Known rows, with every way that one mark hangs from another:
[L D G [J S]]: [ 1.33  0.02  2.49  0.93  4.66 -0.13  3.60 -1.58 -0.12 -2.26 -1.10 -1.45
 -3.80  2.96 -3.28 -4.00 -2.00 -3.23]
[C S [Y [L J]]]: [-1.22 -1.11 -1.22  0.96 -0.06 -0.47  0.66 -4.16 -1.81 -0.91  1.01 -1.66
  0.04  0.15  3.38 -3.65 -0.23 -0.97]
[G J [L [D C]]]: [ 3.00 -2.85 -0.93  3.86  0.29 -1.75  0.56  0.03  0.91 -1.43 -0.11  1.25
 -0.03  0.15  2.98  1.66  5.37  1.16]
[Y C L]: [ 1.90 -2.27 -1.04 -2.61 -1.85  0.96  1.12 -1.59 -0.54  2.17 -1.86 -3.34
 -4.44 -0.56  4.05  1.48  4.63  3.32]
[G [L [D [C S]] J]]: [ 0.97 -1.18 -0.26  3.39  0.74 -0.90  0.54 -1.02  0.52 -2.49  0.23  0.02
  0.06  1.07  1.59 -1.79  2.82 -1.51]
[C D S [Y [L [G J]]]]: [ 0.93 -1.49  0.20  2.06 -0.18 -3.04  0.41 -3.99 -1.41 -2.02  0.90 -1.41
  1.48 -0.02  3.17 -1.53  0.13 -0.49]
[D [C S [Y L]]]: [-0.06  1.11 -1.85 -0.13 -1.07 -1.07  0.32 -3.55 -0.23 -0.50 -0.75 -2.82
 -0.55 -1.32  3.50 -1.44  1.44 -1.08]
[C S]: [-0.77  0.29 -0.70  2.19  1.31 -1.21 -0.66 -3.16  1.21  0.13  1.88 -3.46
 -2.48 -0.06  2.38 -4.05  0.45 -0.01]
[D C]: [ 0.39  1.03 -0.72  0.55  0.75 -1.02  1.02 -1.97  1.69 -1.06 -1.26 -2.50
 -2.87 -0.64  1.39 -1.51  1.17 -0.06]
[C [Y L]]: [ 0.33 -1.21 -2.05 -0.23 -1.00 -0.11  0.16 -3.02 -0.86 -0.68 -0.61 -1.29
 -0.61 -1.24  2.52 -1.03 -0.94  1.12]
[Y [C D] L]: [ 2.39 -2.44 -0.17 -2.44 -2.34 -0.50  1.10 -1.56 -0.55  0.33 -1.98 -2.88
 -2.82  0.06  3.10  2.58  4.07  2.94]
[Y [C S] [L D]]: [ 2.10 -1.18 -0.45 -2.81 -2.17  0.60  1.60 -1.70 -1.20  1.55 -0.83 -3.80
 -3.32  0.66  2.88  1.57  4.86  1.57]
[G J [L D]]: [ 2.82 -3.84 -0.89  4.38  0.62 -1.49  0.02 -0.03  0.72 -1.14  0.89  1.49
 -0.11  0.41  2.80  1.00  4.35  1.99]
[Y [C D] [L G [J S]]]: [ 2.54 -2.48  1.79 -1.93  0.73 -0.21  2.66 -1.85 -1.24  0.24 -2.83 -2.86
 -4.21  1.49  1.75  0.16  3.27  0.21]
[G [L D [J S] Y]]: [ 1.33 -0.83 -0.92  1.26  0.22 -1.12  0.24 -1.48 -0.14 -2.05 -0.36  0.48
  0.14 -1.03 -0.93 -1.61 -1.56 -1.67]
[G [J S] [L [Y [C D]]]]: [ 3.04 -2.91 -1.62  1.04 -1.24 -2.76 -0.70 -1.30  0.10  0.73 -0.73  0.13
 -0.49 -2.67  3.12  1.73  3.32  1.39]
[C D [S J] [Y L]]: [ 0.27 -1.13 -0.33  1.58 -0.76 -2.12 -0.64 -3.42 -1.75 -2.33  0.78 -0.77
  2.19  0.24  2.09 -0.60 -0.49  0.06]
[Y [C D] [L G J]]: [ 2.01 -3.01  2.07 -1.19  0.11 -0.35  3.32 -1.90 -1.61 -0.83 -2.18 -2.12
 -3.40  1.54  2.34 -0.19  3.30  1.30]

Rows:
[ 0.74 -2.23  1.02  1.59  2.42  0.31  2.04 -2.43 -0.46 -0.55 -0.74 -1.80
 -3.68  0.97  2.33 -3.06  1.06  0.64] => [Y [L G J]]
[ 4.16 -2.45  0.73 -2.45  0.05  0.49  3.11 -0.80 -1.23  2.02 -2.59 -2.68
 -4.93  0.89  2.12  2.48  5.35  1.73] => [Y C [L D [G [J S]]]]
[ 1.14 -1.49 -0.75  2.57  0.14 -0.68  1.09 -0.94 -0.23 -3.34 -0.68  1.30
  1.08  0.61  0.84 -1.17  1.23 -1.40] => [G [L [D [C Y]] J]]
[-0.18  1.31 -0.26  1.83  1.38 -1.16  0.39 -2.31  0.99 -0.53 -0.05 -2.55
 -2.25 -0.05  1.99 -2.28  2.15 -0.55] => [D [C [S J]]]
[-0.86 -0.65  0.20 -2.24 -0.68 -0.74  3.85 -2.96 -1.88 -1.54 -0.72 -0.99
 -2.26 -1.10 -0.09 -3.24 -1.92  0.05] => [L J [Y C]]
[ 1.53  0.16 -0.97  0.71 -0.15 -1.34  0.77 -1.37  0.07 -2.33 -1.35  0.28
  0.20 -1.28 -0.75 -0.92 -0.53 -2.47] => [G [L [D C] [J S] Y]]
[ 1.12  2.72  1.93 -1.65  2.35 -1.53  4.83 -2.64 -1.01 -3.23 -2.41 -1.34
 -2.17 -0.12 -4.42 -3.46 -4.31 -4.83] => [L [D C] G [J S] Y]
[ 1.35  1.02 -0.34 -3.96 -2.50 -0.93  3.24 -1.94 -1.31 -1.50 -1.12 -1.69
 -1.55 -1.63 -2.14  0.12 -2.29  0.43] => [L D [Y C]]
[ 0.60  1.64 -0.19  0.17  0.17 -0.98  1.95 -1.95 -0.61 -2.73 -0.38 -1.02
  0.12  0.84 -1.00 -0.92 -0.42 -1.82] => [L [D [C [S J] Y]]]
[ 0.34 -0.86 -0.08 -0.27  0.12  0.01  0.82 -1.88 -0.46  1.54  0.19 -3.00
 -3.69  0.33  2.66 -1.59  3.38  1.73] => [Y [C [S J]]]
[ 0.65  0.19 -0.88  1.06  0.12 -1.61  1.34 -3.46 -0.62 -0.32 -0.60 -2.22
 -0.89 -1.00  4.13 -1.67  2.52 -0.95] => [D [C S [Y [L [G J]]]]]
[ 2.49 -0.88  0.59  0.20  0.93  0.19  1.56 -1.64  0.00 -0.54 -1.07 -2.37
 -3.13  0.53  0.68 -0.35  0.77  0.95] => [Y [L D G]]
[ 3.35 -1.81  0.60  0.52  1.87 -0.31  1.85 -1.32 -0.10  0.42 -1.25 -1.89
 -3.59  0.96  1.15  0.72  2.52  0.73] => [Y [L D [G [J S]]]]
[-0.61  1.47 -1.02  1.21  0.41 -1.26  0.58 -3.02 -0.30 -1.33 -0.25 -1.62
 -0.27 -0.68  1.85 -2.49  0.28 -1.32] => [D [C [S J] Y]]
[ 0.07  0.74 -1.34  0.54 -0.42 -0.77  0.37 -3.03 -0.79 -0.58 -0.78 -1.88
 -0.35 -0.86  3.08 -1.05  1.70 -0.59] => [D [C [S J] [Y L]]]
[-0.45  0.42  0.88 -0.99  0.39 -1.28  4.29 -2.48 -1.65 -4.36  0.05  0.34
 -0.30  0.32 -3.53 -3.08 -4.78 -1.80] => [L D J Y]
[-0.56 -0.20  0.05  2.42  0.26 -2.72 -0.34 -3.40 -1.07 -3.25  1.46 -0.45
  2.33  0.49  0.50 -2.41 -2.24 -0.81] => [C D [S J] Y]
[ 0.97  1.50  0.42  0.65  0.95 -0.93  1.82 -1.34  0.39 -2.09 -0.24 -1.79
 -1.46  1.35 -0.87 -0.75  1.03 -1.19] => [L [D [C [S J]]]]
[ 0.59  0.46 -1.83 -0.76 -1.09 -0.61  0.97 -2.71 -0.11 -1.08 -2.02 -1.83
 -0.96 -1.45  2.50 -0.26  0.76 -0.11] => [D [C [Y L]]]
[ 2.37 -2.17  0.33 -3.71 -0.45  1.42  3.27 -0.91 -1.67  0.72 -2.73 -2.39
 -4.36  2.06  0.79  1.69  3.95  0.33] => [Y C [L D [J S]]]
[ 0.85 -0.38  0.57  1.50  1.59 -2.52  2.48 -3.22 -0.34 -0.93  0.30 -0.87
 -2.12 -2.50  0.69 -3.57 -2.47  0.74] => [L [G J] Y]
[ 0.24 -0.54  1.73  2.00  5.12 -0.28  2.13 -2.46  0.54 -0.73 -0.83 -2.16
 -4.72  1.55 -0.60 -5.59 -1.42 -2.23] => [L G [J S]]
